Every row comes from one small tree of marks. Brackets hold a mark, then the marks that hang from it, in alphabetical order. Every link used is in the known rows. Which tree was each row made from?
Known rows
(nogop ketik (sibepuz pufum)): -77 -1 158 84 66 -261 -250 169 226 390 -103 -16 29 57 173 18 135 -39 -266 -67 -22
(zoredoz (fefa sibepuz) (nogop ketik)): -34 54 31 389 36 257 -254 109 107 305 -161 -160 12 -152 216 15 277 19 14 -58 -50
(nogop ketik sibepuz): -77 17 47 118 -85 -76 -130 120 196 282 -72 24 -6 73 160 -71 51 -12 -48 -53 -14
(fefa ketik sibepuz zoredoz): -51 -219 87 -307 131 30 -132 96 -10 -336 -112 -133 -41 -236 -107 -59 52 -59 -258 -70 -114
(sibepuz pufum): -2 -19 103 -35 138 -207 -130 40 20 114 -30 -44 37 0 16 78 90 -41 -221 -15 -4
(pufum (ketik (nogop sibepuz))): -79 -216 25 110 99 -177 -107 225 266 -62 -35 114 -26 -9 -7 -102 -29 -164 62 73 -52
(zoredoz (fefa sibepuz) mipa (nogop ketik)): 19 205 -120 420 28 344 -142 27 88 288 -202 -115 -12 -131 203 101 289 12 169 59 -9
(fefa ketik (zoredoz mipa)): 34 88 -180 -260 -26 160 55 -28 -73 -322 -117 29 -37 -124 -42 -19 -11 -8 -66 54 -43
(pufum (ketik nogop)): -28 -242 97 147 181 45 -65 127 156 -128 -3 74 -13 -51 -15 -56 49 -147 158 51 -31
(nogop ketik): -20 -24 123 150 -9 166 -86 21 79 222 -36 -23 10 36 144 -7 118 -3 33 -108 11
(fefa (ketik nogop) (zoredoz mipa pufum)): 10 81 -201 56 58 170 56 75 106 -384 -179 109 -26 -296 46 -158 -11 -83 50 105 -141
(zoredoz (fefa ketik sibepuz) mipa pufum): -50 59 -354 232 118 74 43 281 70 39 -120 -61 -19 -404 47 -31 184 -10 98 85 -96
(zoredoz fefa mipa pufum): 5 281 -475 323 4 96 177 104 17 226 -53 102 37 -222 128 70 97 50 99 189 -30
(nogop sibepuz): -58 41 -74 -24 -90 -225 -48 105 112 66 -29 41 -16 34 14 -37 -76 -11 -86 59 -35
(zoredoz (nogop ketik)): 14 116 67 297 -82 275 -227 -16 64 144 -128 -51 25 25 229 -27 108 7 66 -144 -16
(fefa (zoredoz mipa (pufum ketik))): 2 10 -455 -22 162 118 72 58 -23 -118 -61 174 61 -248 9 165 -23 -87 -70 84 -64
(sibepuz nogop pufum): -14 -5 307 -25 186 -187 -175 47 27 114 9 97 71 -8 64 29 -15 -9 -359 -12 60
(sibepuz nogop): -13 9 182 3 23 18 -55 1 4 6 45 136 32 -4 53 -53 -92 3 -135 -14 62
(zoredoz mipa (nogop ketik sibepuz)): 15 308 -153 340 -187 127 -152 15 169 190 -203 32 -5 57 224 15 26 14 143 15 1
(pufum ketik): -32 -192 -72 4 125 5 -48 122 21 -13 44 42 22 -39 -30 67 32 -78 12 -39 -2
(fefa sibepuz zoredoz): -17 -142 54 -275 168 -9 -82 -44 -18 -170 -84 -68 -20 -172 -118 70 23 -61 -260 7 -63
(fefa sibepuz): -28 -162 91 -30 130 -32 -76 49 47 -18 -43 -101 -26 -94 -86 39 72 -40 -54 -24 -24
(fefa (zoredoz pufum)): -22 68 -236 -70 55 21 10 12 -28 -105 -62 88 59 -219 44 3 -58 -12 -244 6 -101

Write each row's tree
2 103 -248 145 93 -210 -260 155 135 76 -146 42 46 -12 67 188 27 -72 -91 86 -22 : (zoredoz mipa (nogop (sibepuz (pufum ketik))))
-74 6 -153 367 38 69 -5 309 172 -37 -81 29 -6 -317 158 -274 128 -37 89 64 -142 : (zoredoz (fefa (ketik nogop)) pufum)
-20 264 -390 439 -62 118 -77 142 22 150 -105 23 75 -243 220 -14 86 43 -18 39 -96 : (zoredoz fefa nogop pufum)
-71 142 -152 151 -69 -244 -309 321 123 124 -170 -78 24 -139 187 -84 119 28 -291 21 -119 : (zoredoz (fefa ketik) (nogop (sibepuz pufum)))
-32 -21 406 114 182 -49 -261 68 106 351 -33 75 78 28 213 -6 105 -28 -313 -138 69 : (sibepuz (nogop ketik) pufum)
-19 132 -278 26 -49 173 -187 108 -48 -329 -185 6 48 -305 112 -108 -48 -3 -217 -110 -177 : (fefa ketik (zoredoz nogop pufum))
-20 -212 49 -130 372 -60 -397 81 11 -149 -162 -109 61 -209 -47 222 131 -138 -432 -54 -95 : (fefa (sibepuz (pufum ketik)) (zoredoz nogop))
-89 -182 -28 -70 190 -417 -225 265 154 161 -18 43 47 -4 0 101 35 -95 -280 4 -36 : (nogop (sibepuz (pufum ketik)))
-58 -75 271 64 312 -179 -206 164 54 277 -16 -6 57 -176 36 63 155 -20 -409 56 27 : (zoredoz (fefa (sibepuz nogop pufum)))
-75 -107 210 30 80 -365 -230 284 283 -97 -137 -19 -38 -66 45 -228 54 -90 -184 23 -113 : (fefa (ketik (nogop (sibepuz pufum))))
66 267 -92 334 -104 352 -116 -90 58 133 -166 -13 8 10 215 52 125 11 225 -23 27 : (zoredoz mipa (nogop ketik))
7 -51 -70 -270 119 120 -21 16 -17 -343 -150 -84 -65 -219 -116 15 66 -40 -94 30 -69 : (fefa ketik sibepuz (zoredoz mipa))
-17 443 -622 427 -174 -3 -27 167 109 195 -177 100 45 -213 205 26 -6 71 69 203 -88 : (zoredoz fefa mipa (nogop sibepuz) pufum)
-22 31 -381 465 179 147 109 230 173 87 -60 162 25 -273 121 12 141 -106 269 236 -60 : (zoredoz fefa mipa (pufum (ketik nogop)))
-17 51 12 216 215 -88 -297 123 51 196 -149 -182 41 -191 80 114 248 -19 -250 48 -67 : (zoredoz (fefa (sibepuz pufum)) nogop)
-105 -3 83 399 205 124 -150 253 151 439 -56 86 74 -290 234 -37 173 0 -185 -55 -16 : (zoredoz (fefa (sibepuz (nogop ketik))) pufum)
13 -3 11 -89 88 135 -224 -91 -43 -256 -170 -106 1 -172 -45 58 11 -39 -246 -21 -89 : (fefa sibepuz (zoredoz nogop))
-27 -267 194 109 334 -161 -189 169 182 -6 -32 37 25 -50 0 18 135 -179 -76 27 -34 : (sibepuz (pufum (ketik nogop)))
-45 -197 231 -6 303 -176 -227 173 44 102 55 138 89 -39 33 103 24 -82 -321 -44 60 : (sibepuz nogop (pufum ketik))
-47 -47 187 92 108 -383 -171 145 277 64 -110 26 -5 3 38 -86 30 -107 -191 117 -62 : (ketik (nogop (sibepuz pufum)))
2 146 -369 -79 -2 133 63 79 -43 -279 -136 85 7 -304 41 -50 -30 -12 -70 25 -113 : (fefa ketik (zoredoz mipa pufum))
-7 -17 114 36 93 280 -306 -60 47 -23 -210 -122 13 -126 111 39 132 -49 -202 -125 -74 : (fefa sibepuz (zoredoz (nogop ketik)))
-19 70 -104 236 31 118 -172 92 24 86 -117 -136 2 -183 58 42 157 18 -18 53 -58 : (zoredoz (fefa sibepuz) nogop)
-54 -209 272 -298 153 31 -180 94 -11 -322 -74 12 -12 -236 -58 -115 -46 -48 -382 -93 -45 : (fefa ketik (sibepuz nogop) zoredoz)
-78 -93 111 54 -72 -163 -115 236 257 -210 -108 12 -74 -48 34 -290 -34 -82 42 35 -101 : (fefa (ketik (nogop sibepuz)))
3 -195 -50 -230 420 -102 -147 49 19 -83 -105 -31 20 -186 -131 280 152 -154 -292 78 -30 : (fefa (sibepuz (pufum ketik)) (zoredoz mipa))
-52 -82 -128 -90 210 -2 -70 59 15 -120 -103 -8 32 -327 -52 40 13 -63 -292 -1 -125 : (fefa sibepuz (zoredoz pufum))
-58 -164 526 92 343 -74 -339 119 156 322 -66 -24 49 -70 125 36 179 -61 -348 -132 57 : (fefa (sibepuz (nogop ketik) pufum))
-49 -176 -139 62 234 70 -58 143 128 -220 -77 163 46 -258 18 -47 6 -170 -107 57 -129 : (fefa (zoredoz (pufum (ketik nogop))))
